Each row was made from one small tree. The marks that hang from a mark follow it in brackets, in alphabetical order. Every link used is in the known rows. Write each row's tree.
Known rows:
E(V): [ 0.787 -1.923  0.263 -0.017 -0.225  3.750  0.411 -0.748  0.300 -0.633
 -0.402  0.548  0.024  0.198 -0.694  0.313  0.641  0.195 -0.226  0.191
  1.174 -0.518  0.245]
Y(F T W): [ 1.463 -0.244 -0.081 -1.627 -0.734  0.975 -1.793  1.710  0.424  0.460
 -1.315 -3.898 -0.811 -0.029  0.275  0.416  0.855  0.706  0.393  0.212
  1.031  0.185 -0.420]
M(W): [ 0.207 -1.214 -0.464  1.219 -0.020  1.553  0.843 -0.170  0.607  0.436
  0.133 -0.384  0.253  1.998 -1.146  0.552  1.125 -0.274  0.047 -0.337
 -0.042 -0.393  0.487]
X(Q): [ 1.483 -6.520  1.020  0.909  0.876  2.524  1.129 -0.427  0.531 -0.549
 -0.109 -0.154  0.179  1.163  0.167 -0.281  0.698 -0.581 -2.260  0.419
  0.352 -0.671 -0.336]
F(Y(V)): [ 1.337 -2.242  0.026 -0.785  0.322  0.088 -0.272 -0.339  0.855 -1.531
 -0.297  0.005 -0.026 -1.460  0.005  0.315 -0.405  0.300  0.730 -1.843
  0.008  0.171 -0.250]
Y(T V): [ 1.000 -2.477 -0.337 -1.241 -0.685  0.012 -0.620  0.163  0.582 -1.366
 -1.571 -1.893 -1.734 -0.323 -0.053  1.812 -0.288  0.405  0.562  0.687
 -0.504 -1.316 -0.266]
M(W(Q(X))): [-1.631 -6.212  1.009  2.525  1.300 -0.677  2.033 -1.211 -0.151  0.789
  0.286  0.321  0.148  3.045 -0.392 -0.142  1.486 -1.700 -1.397  0.439
  0.397 -0.785 -0.280]
M(W(V Y)): [ 1.358 -0.050 -0.169  0.580 -0.206 -1.305 -0.603  0.698  0.611  0.410
  0.670  2.106  2.286  1.848 -1.767  0.536 -0.076 -0.122  0.452 -0.423
 -0.924 -1.326  0.326]
F(Y(W(M))): [ 1.040 -0.496 -1.515  0.062  0.763  1.746 -1.182  1.029  0.440  1.036
  1.306 -1.625  1.665 -2.038 -0.651  0.044  0.424  0.431  0.968 -1.410
  1.117  1.927 -0.024]
E(V(W(M Q))): [-2.976  1.449 -0.479  1.715  0.052  3.928  1.159 -0.553 -0.953 -0.043
  1.033 -0.564 -0.566  0.691 -0.713 -0.072  0.282 -0.304 -0.487  1.187
  1.149 -0.607  0.108]
V(W(Y(F T))): [ 2.247  1.130 -0.613 -1.534 -1.485  0.674 -1.266  1.991  1.636 -0.881
 -0.427 -2.608  0.202  0.819  1.277  0.641  0.611  0.755  1.271  0.267
  0.010 -2.051 -1.338]
F(Y(V W(M))): [ 0.390 -0.349 -1.791 -0.273  0.087  0.532 -0.159  1.075 -0.096  0.246
  0.365 -1.512  0.401 -2.982 -0.882 -0.518 -0.160  0.507  0.756 -1.611
  0.575  1.804 -0.242]
V(E W(Q Y(F))): [ 0.817  5.854  0.885 -0.436 -0.739 -0.608  1.246  0.413  0.651 -0.192
  0.319  1.513  0.271  1.437  2.757 -1.354  0.597 -0.115 -0.797  0.148
  0.102 -0.111 -0.240]
E(V(W)): [-0.329 -0.078  0.030  0.285 -0.350  4.330  1.347 -1.247  0.569 -0.608
 -0.419 -0.619 -1.290 -0.289  0.077 -0.091  0.751  0.281 -0.072 -0.166
  0.745 -1.133  0.028]
Y(F V(E)): [ 0.777  0.554  0.125 -1.015 -1.278 -1.255  0.517  0.203  0.147 -1.203
 -1.797  0.725 -0.780  0.547  1.135 -1.553 -0.087  0.346 -0.716 -0.239
 -0.742  0.614  0.365]
M(W(V(E))): [-0.783  1.742  0.510  0.514  0.503 -1.575 -1.058 -0.860 -0.229  0.750
 -0.129  2.755 -0.423  1.867 -0.773 -0.097 -0.251 -0.063  0.175 -0.152
 -1.480  0.538  0.999]
Y(V): [ 1.057 -2.801 -0.087  0.141 -0.498  0.781  1.526 -0.529  0.364 -1.461
 -1.106 -0.470 -0.597 -0.172  0.101  0.238 -0.138  0.079 -0.623 -0.019
 -0.654 -0.704  0.200]
M(W(V)): [-0.645 -2.200  0.310  1.384  0.370 -0.534 -0.965 -0.323 -0.155  0.346
  0.170  0.734  0.291  1.991 -1.962  0.505 -0.284 -0.172  0.336 -0.285
 -1.081 -0.824  0.770]
V(E W(Y)): [ 2.816  4.082 -0.108 -0.732 -0.608  0.530  1.784 -0.416  1.461 -0.158
  0.294  1.706  0.939 -0.586  2.554 -0.254  0.665  0.503  0.368 -0.387
 -0.604  0.080 -0.122]
W(M V(E)): [-0.484 -0.027 -0.747  0.517  0.525 -1.089 -2.474  0.017 -0.230  0.103
  0.272  2.674  1.073  0.351 -0.109 -0.306 -0.911  0.270  0.198  0.788
 -1.640  0.830  0.897]
E(V(W(Y(T)))): [ 1.349  1.517 -0.464 -1.776 -0.954  3.317 -0.259  0.388  1.306 -0.624
 -0.198 -0.959 -0.632 -0.636  0.497  1.645  0.624  0.786  1.326  0.502
  0.914 -2.032 -1.136]
F(Y(V W)): [ 1.369 -0.264  0.002 -0.882  0.130  0.153  1.023 -0.156  0.257 -0.125
 -0.440 -1.327 -0.188 -3.037  0.003 -0.273 -0.033  0.543  0.499 -1.930
  0.704  1.378 -0.072]

Which tree is each row?
[-0.678  2.690 -1.704 -0.493  0.116 -0.450 -0.481  0.194  0.234 -0.629
  0.482  0.334 -0.761 -2.795  1.198 -0.706 -0.641  0.623  1.094 -0.982
 -1.090  1.565 -0.181]	F(Y(V(E W(M))))
[-2.012 -2.120  0.231  2.007  0.927 -0.527 -1.944 -0.160 -1.016 -0.083
  1.076  0.818  0.975  1.742 -1.310  0.326 -1.125 -0.777 -0.622  1.051
 -0.798 -0.884  0.866]	W(M Q V)
[-2.330 -5.412  0.889  1.832  1.861 -3.502 -1.157 -1.122 -1.129  0.353
  0.546  2.904  1.029  1.514  0.642 -1.185 -0.589 -1.361 -1.371  1.643
 -1.096  0.370  0.076]	W(M Q(X) V(E))
[ 2.853 -1.094 -0.705 -2.013 -1.272 -0.663 -0.170  0.993  1.360 -1.209
 -0.948 -1.027  0.273 -0.277  0.334  1.943 -0.132  0.638  1.032  0.222
 -0.393 -1.678 -0.844]	W(Y(T V))
[-2.887 -6.568 -0.324  2.217  0.521 -1.413  2.974 -1.043 -0.878 -0.712
  0.148 -1.373 -0.175  0.362  0.663 -1.197  0.300 -0.985 -1.289  1.349
 -0.793 -1.215 -0.770]	Y(V(W(M Q(X))))
[ 0.374  3.868 -0.654 -0.121 -0.689 -1.730  1.146  0.424 -0.256 -0.163
  0.597  2.514  1.323  0.367  0.669 -0.453 -0.239 -0.311 -0.699  0.747
 -0.501  0.722  0.174]	W(M Q Y(V(E)))
[ 1.739  0.272 -0.981  0.290 -1.301 -0.464  2.248  0.604  0.682 -0.120
 -0.113  0.576  0.868  1.176 -1.074  0.339  0.566  0.032  0.240 -0.450
 -0.443 -1.132 -0.298]	M(W(Y(V)))
[-0.006 -0.833 -1.709  0.486 -0.880  0.994  1.565  0.593 -0.659  0.360
 -0.213 -1.985  0.736 -1.685 -0.882 -0.619  0.129  0.141 -0.175  0.350
 -0.099  0.846  0.288]	Y(V W(M))
[-1.443 -0.001  1.789 -1.003 -0.026 -1.850 -3.006  0.987 -0.925  0.547
 -0.751 -2.399 -1.445  0.833 -0.292  0.160 -0.604 -0.003 -0.163  0.849
  0.542 -0.476 -0.010]	Y(F T W(Q V))
[-0.052 -0.800 -0.413 -1.216 -0.787  0.640  0.490 -0.217  0.575 -1.330
 -1.506 -3.429 -2.831 -1.127  0.857  1.497 -0.235  0.633  0.884  0.535
 -1.001 -1.730 -0.478]	Y(T V(W))
[-1.421 -5.069  2.650  1.001  1.902 -3.940 -0.332 -2.270 -0.459 -0.181
 -0.130  3.632 -0.276  1.709  1.447 -1.163 -0.444 -1.257 -1.416  1.057
 -0.902  0.099  0.093]	W(Q(X) V(E))
[ 0.137  2.376  0.224  0.744 -0.785 -1.242  3.005  0.131 -0.187  0.064
  0.342  0.943  0.596  1.903 -0.948  0.321  0.408 -0.597 -0.555 -0.137
  0.078 -1.058  0.068]	M(W(Q Y(V)))
[ 0.151  3.339  0.815  0.316 -0.357  3.134  2.248 -1.070  0.287 -0.358
  0.794  0.991  0.382  0.615  0.641  0.007  0.705 -0.252 -0.489  0.137
  1.367 -1.495 -0.321]	E(V(W(Q Y)))
[-0.051 -0.259 -0.127  1.116  0.228 -1.099 -1.347  0.668 -0.359 -0.009
  1.692  1.995  3.013  1.666 -0.928  0.384 -0.913 -0.618 -0.132  0.805
 -0.530 -1.142  0.224]	W(M Q V Y)
[-0.240  4.704  1.497 -0.930  0.800 -1.316  1.017 -1.532 -0.413  0.548
 -0.062  1.409 -1.693 -2.470  1.467 -1.029 -0.313  0.080 -0.262 -1.598
  0.579  2.650  0.207]	F(Y(V(E) W(Q)))
[-1.241  0.236 -1.632  0.928 -0.510  4.419  0.487 -0.103 -0.272 -0.226
  0.394 -1.104 -0.170 -0.495 -0.724 -0.084  0.537  0.284  0.251  0.476
  0.663 -0.685 -0.030]	E(V(W(M)))
[-1.240  3.249  2.275  0.101  0.950 -1.435 -0.331 -1.644 -1.058  1.163
 -0.145  1.907 -0.702 -0.164  0.935 -0.977 -0.541 -0.181 -0.859  0.380
 -0.301  1.696  1.363]	Y(W(Q V(E)))
[-1.053 -0.084  1.712 -0.626  0.689 -0.733 -2.120 -0.625 -0.719  0.806
 -0.304 -1.558 -1.553 -0.260 -0.285  1.372 -0.837 -0.092  0.166  0.745
  0.117 -0.388  0.388]	Y(T W(Q V))
[-0.370 -1.489 -1.034 -1.276  1.109 -0.792 -5.164  1.785 -0.042  1.115
  0.810 -1.899  0.599 -2.415 -1.434  1.442 -1.019  0.718  2.356 -0.503
  0.233  0.799 -0.458]	F(Y(T W(M V)))
[ 1.841 -0.404  0.067 -1.999  0.758  1.653 -2.279  0.575  0.959  0.727
 -0.025 -2.789 -0.391 -2.736  0.281  1.868  0.349  0.710  1.688 -1.556
  1.416  1.042 -0.601]	F(Y(T W))
[ 2.406 -1.538  0.431 -0.599 -0.940 -1.713 -1.880  1.555  0.782 -0.917
 -0.009  1.501  2.858  1.697 -0.227 -0.811 -0.491  0.177  0.128 -0.392
 -0.489 -1.468 -0.210]	W(V Y(F))
[-2.298 -4.923  1.629  1.557  0.940  1.797  2.798 -2.514 -0.167 -0.535
  0.091 -0.140 -1.046  0.814  0.899 -1.079  1.142 -1.142 -1.454  0.871
  1.021 -1.320 -0.831]	E(V(W(Q(X))))
[-0.010  2.246 -1.446 -0.148 -0.738 -0.060  1.126 -0.008 -0.716  0.795
 -0.703 -0.009 -0.433 -2.132  0.500 -1.110  0.062  0.526 -0.314  0.357
 -0.457  2.307  0.440]	Y(V(E) W(M))
[ 0.372  2.648 -1.474 -0.944  0.286 -0.855 -0.044  0.340 -0.373  0.624
  0.069  0.289  0.103 -3.331  0.490 -1.028 -0.236  0.707  0.603 -1.349
  0.153  3.167  0.095]	F(Y(V(E) W(M)))
[-0.555  1.114  0.794 -0.197  0.253 -2.372 -2.103  0.671  0.037  0.758
  0.696  0.714  0.240  2.685 -1.501  2.203 -0.368 -0.425  0.719  0.617
 -0.298 -1.934 -0.290]	M(W(Q V Y(T)))
[ 1.280  1.895 -0.284 -0.670 -1.625  2.467  0.699  1.160  0.766 -0.938
 -0.191 -0.128  0.632  0.744  0.487 -1.342  0.817  0.596 -0.160 -0.387
  1.208 -1.538 -0.844]	E(V(W(Y(F))))
[-1.243  0.763 -0.554  0.326  0.581 -0.187  0.512  0.285 -0.970  0.485
  0.877 -1.273  0.071 -2.278 -0.809 -0.434 -0.473 -0.230 -0.061 -1.115
  0.991  1.580 -0.163]	F(Y(V W(M Q)))
[-1.828  0.363 -0.637  0.688 -1.060 -0.182  1.090  1.567 -1.570  0.431
 -0.275 -2.293 -0.077  0.408 -0.697 -1.873 -0.049 -0.228 -1.353  0.655
  0.659  0.748  0.170]	Y(F V W(M Q))
[ 1.169  0.041 -0.111 -2.334  0.086 -0.102 -1.218  0.699  0.673 -0.052
 -0.907 -3.235 -1.739 -3.299 -0.005  1.268 -0.314  0.797  1.541 -1.460
  0.774  0.835 -0.812]	F(Y(T V W))
[ 1.465  2.703  0.318 -1.747  0.431 -0.790  0.478 -0.765  0.232  0.303
 -0.627  0.564 -1.011 -3.490  1.476 -1.025 -0.096  0.723  0.491 -1.970
  0.232  2.915  0.260]	F(Y(V(E) W))
[-2.104  1.130  0.522  0.955  0.854 -1.775 -2.029 -0.625 -1.192  0.408
  0.833  2.981  0.677  1.345 -0.035 -0.369 -1.092 -0.469 -0.690  1.081
 -1.048  0.748  1.185]	W(M Q V(E))
[-1.507  4.390 -0.375  0.638 -0.221 -0.581  1.814 -0.367 -1.597  1.128
 -0.173  0.154 -0.726 -1.207  0.498 -1.077 -0.168 -0.149 -1.202  0.847
 -0.047  2.284  0.723]	Y(V(E) W(M Q))
[-2.310  3.062  1.579  1.278  1.042 -2.030 -0.739 -1.343 -1.121  0.959
  0.287  3.010 -1.062  2.509 -0.464 -0.247 -0.431 -0.711 -0.453  0.367
 -1.023  0.588  1.148]	M(W(Q V(E)))
[ 0.495  2.674  0.052 -0.406 -0.126  0.310 -0.282  0.718  0.758  0.810
  0.603 -0.619  0.042  2.563 -0.756  2.594  0.776 -0.307  0.560  0.641
  0.841 -1.433 -0.653]	M(W(Q Y(T)))
